Each row was made from one small tree. The marks that hang from a mark follow it in brackets, in alphabetical order. Every link used is in the known rows. Write each row's tree.
(in the rows, 128 means zero)
Known rows:
gupo{figup}: [120  87 125 146 138 159 153 136 121 127 110 134 107 118 121 107 146 114
  90 160 124 139 127]
ragoven{gupo rebuv}: [159  83 124 161 114 159 149 134 129 114 119 141 107 126 144 135 137 111
 111 148 116 147 132]
lamo{beni{figup} gupo}: [135  88 188  99 186 192 168 124 102 107 102 135 100 111 121  85 128 103
  86 144 142 123 101]
ragoven{fufo gupo rebuv{nefe}}: [181  82 115 172  97 137 153 127 140 100 139 141 135 146 126 162 158 122
 136 157 116 159 131]
ragoven{fufo gupo{lamo} rebuv{nefe{fivug}}}: [169  82 104 163  96 138 166 119 143  76 105 133 133 147 115 154 149 124
 125 154 123 171 140]
lamo{beni gupo{figup ragoven{fufo}}}: [ 99  77 189 124 182 194 182 138 110  95 104 135 106 129 110  91 155 111
  99 162 129 129  85]
rebuv{nefe{fivug}}: [169  96  86 129  71 151 157 113 118 144 107 135 146 114 122 150 145 117
 107 175 132 175 142]
ragoven{fufo gupo{figup} rebuv{nefe{fivug}}}: [180  71 107 172 117 132 164 127 136  82 123 129 125 143 112 158 163 125
 133 166 126 176 137]
fufo{ragoven{gupo{figup lamo} rebuv}}: [120  97 141 170 144 151 152 147 143  65  95 143  80 136 126 103 142 104
 104 121 122 141 113]
fivug{nefe{rebuv{ragoven{fufo gupo}}}}: [198  30 131 162  97 130 166 147 102 139 113 147 143 122 151 173 153 106
 130 169 142 189 148]
rebuv{nefe{fivug} ragoven{fufo gupo}}: [203  43 114 140  91 134 175 137  96 108 111 133 161 128 130 167 168 112
 144 175 145 188 130]
fufo{ragoven{gupo rebuv{nefe}}}: [185 100 115 166  75 140 143 130 141 106 125 153 118 135 138 156 145 105
 133 136 124 162 119]
ragoven{fufo rebuv}: [163  76 129 169 118 159 139 131 147 116 142 146 122 135 129 155 142 122
 108 168 109 140 142]
figup{beni}: [130  74 133 130 128 168 146 138 125 131  99 137 110 107 128 110 130 107
  93 159 124 146 127]
fufo{ragoven{gupo{lamo{beni}}}}: [126  93 165 131 131 170 171 143 123  79  65 137  94 129 138  84 144 101
 109 112 140 145 103]
gupo{lamo{beni{figup}} ragoven}: [ 81  96 183 100 170 204 176 139 107  88  89 141 104 106 117  65 121  96
  63 141 131 128 115]
rebuv{nefe ragoven{gupo}}: [180  71 119 140  90 139 165 139  93 123 116 140 143 114 134 140 156 100
 121 160 136 166 113]
fufo{ragoven{gupo{figup} rebuv{nefe{fivug}}}}: [181  96 104 166  97 135 153 131 136  90 109 139 110 134 123 152 151 109
 129 147 134 178 125]
nefe{rebuv{ragoven{fufo gupo}}}: [195  35 151 153 111 137 162 150 108 127 124 145 148 126 144 159 154 107
 124 176 136 168 128]
gupo{figup lamo}: [ 89  96 130 145 149 162 162 132 127 106  92 131  98 119 109  84 142 114
  76 148 124 133 125]
ragoven{fufo gupo{figup} rebuv{nefe}}: [162  80 125 178 124 133 155 133 140  84 137 135 117 146 111 145 164 124
 131 156 118 154 126]
nefe{fivug rebuv{ragoven{fufo}}}: [202  42 128 149  94 147 153 137 112 143 116 145 156 116 135 177 146 109
 108 201 138 177 149]
nefe{rebuv{ragoven{fufo gupo{figup{beni}}}}}: [167  21 171 154 162 133 161 162 112  96 105 134 119 119 123 126 152 100
 115 172 137 164 117]
nefe{fivug rebuv{ragoven}}: [196  59 117 141  86 151 152 133 102 158 107 145 142  99 139 164 133  99
  89 191 137 175 148]
fivug{nefe{rebuv{ragoven{gupo}}}}: [190  51 119 152  85 135 166 145  89 153 102 149 128 105 155 157 138  95
 111 163 140 189 145]

Which tree is each row?
[113  31 175 145 181 147 173 163 110  54  78 125 106 123 112  87 153 104
 108 148 136 150 105]
rebuv{ragoven{fufo gupo{figup{beni} lamo}}}
[192  84  93 165  79 146 146 113 145 118 133 141 142 133 118 181 147 126
 120 181 117 169 151]
ragoven{fufo rebuv{nefe{fivug}}}
[174  35 148 146 126 150 168 153 102 105 117 138 142 130 144 143 165 111
 135 164 137 162 121]
rebuv{ragoven{fufo gupo}}
[160  47 182 143 138 153 175 149 107  89  89 136 123 125 128 117 148 101
 101 154 140 152 120]
nefe{rebuv{ragoven{fufo gupo{lamo{beni}}}}}
[129  93 127 161 126 161 157 133 135  91 101 139  99 129 132 115 132 111
  96 136 114 141 129]
ragoven{gupo{lamo} rebuv}
[196 108  92 160  61 150 135 117 147 124 118 152 125 124 129 174 137 108
 116 162 124 170 139]
fufo{ragoven{rebuv{nefe{fivug}}}}
[183  44 120 148 119 128 177 141  96  90 108 127 148 130 118 148 175 114
 136 174 145 184 124]
rebuv{nefe{fivug} ragoven{fufo gupo{figup}}}
[178  31 137 170 124 124 171 154  99 121 107 141 127 124 135 155 161 104
 123 169 143 182 142]
fivug{nefe{rebuv{ragoven{fufo gupo{figup}}}}}
[ 95  50 162 146 182 149 173 153 133  54  77 123  96 136 107  77 151 115
 109 137 129 145 111]
ragoven{fufo gupo{figup{beni} lamo}}
[108  96 177 111 174 185 167 131 114  86  85 133  97 110 113  68 122 102
  67 138 132 123 126]
gupo{lamo{beni{figup}}}
[159 105  89 146  66 172 152 115 130 135 127 150 137 114 123 164 130 109
  96 181 115 172 142]
gupo{ragoven{rebuv{nefe{fivug}}}}
[ 89  81 167 129 142 194 178 141 124  90  92 138 120 129 118  94 144 110
  88 153 122 134 116]
gupo{lamo{beni} ragoven{fufo}}
[ 95  84 133 146 154 154 173 143 117  85  81 126  97 128 119  79 147 113
  93 133 130 142 114]
ragoven{gupo{figup lamo}}
[ 85 102 158 136 165 175 169 131 121  88  76 126  82 112 103  64 139 108
  66 139 125 126 120]
gupo{figup lamo{beni}}
[213  26 133 146 102 138 171 145 103 124 106 139 156 126 144 171 154 111
 129 188 145 188 140]
nefe{fivug rebuv{ragoven{fufo gupo}}}
[163  78 133 121 108 155 185 126  87  83  65 125 128 107 116 111 147  96
 102 149 147 173 119]
rebuv{nefe{fivug} ragoven{gupo{lamo{beni}}}}
[142  42 153 148 136 150 174 152 106  86  98 135 137 131 132 120 159 109
 119 151 138 151 117]
rebuv{ragoven{fufo gupo{lamo}}}
[195  56 108 141  80 142 162 128 105 127 118 138 166 119 120 173 160 113
 123 189 138 177 138]
rebuv{nefe{fivug} ragoven{fufo}}
[110  96 162 162 173 170 168 136 126  57  86 125  69 124 112  76 135 106
  81 126 120 130 119]
ragoven{gupo{figup lamo{beni}} rebuv}
[118  70 153 124 134 189 173 135 120 128 125 148 140 132 133 129 150 116
 115 172 125 141  95]
lamo{gupo{ragoven{fufo}}}
[185  64 114 153  78 144 148 135  99 170 109 153 131  97 144 163 132  96
  90 178 135 175 155]
fivug{nefe{rebuv{ragoven}}}
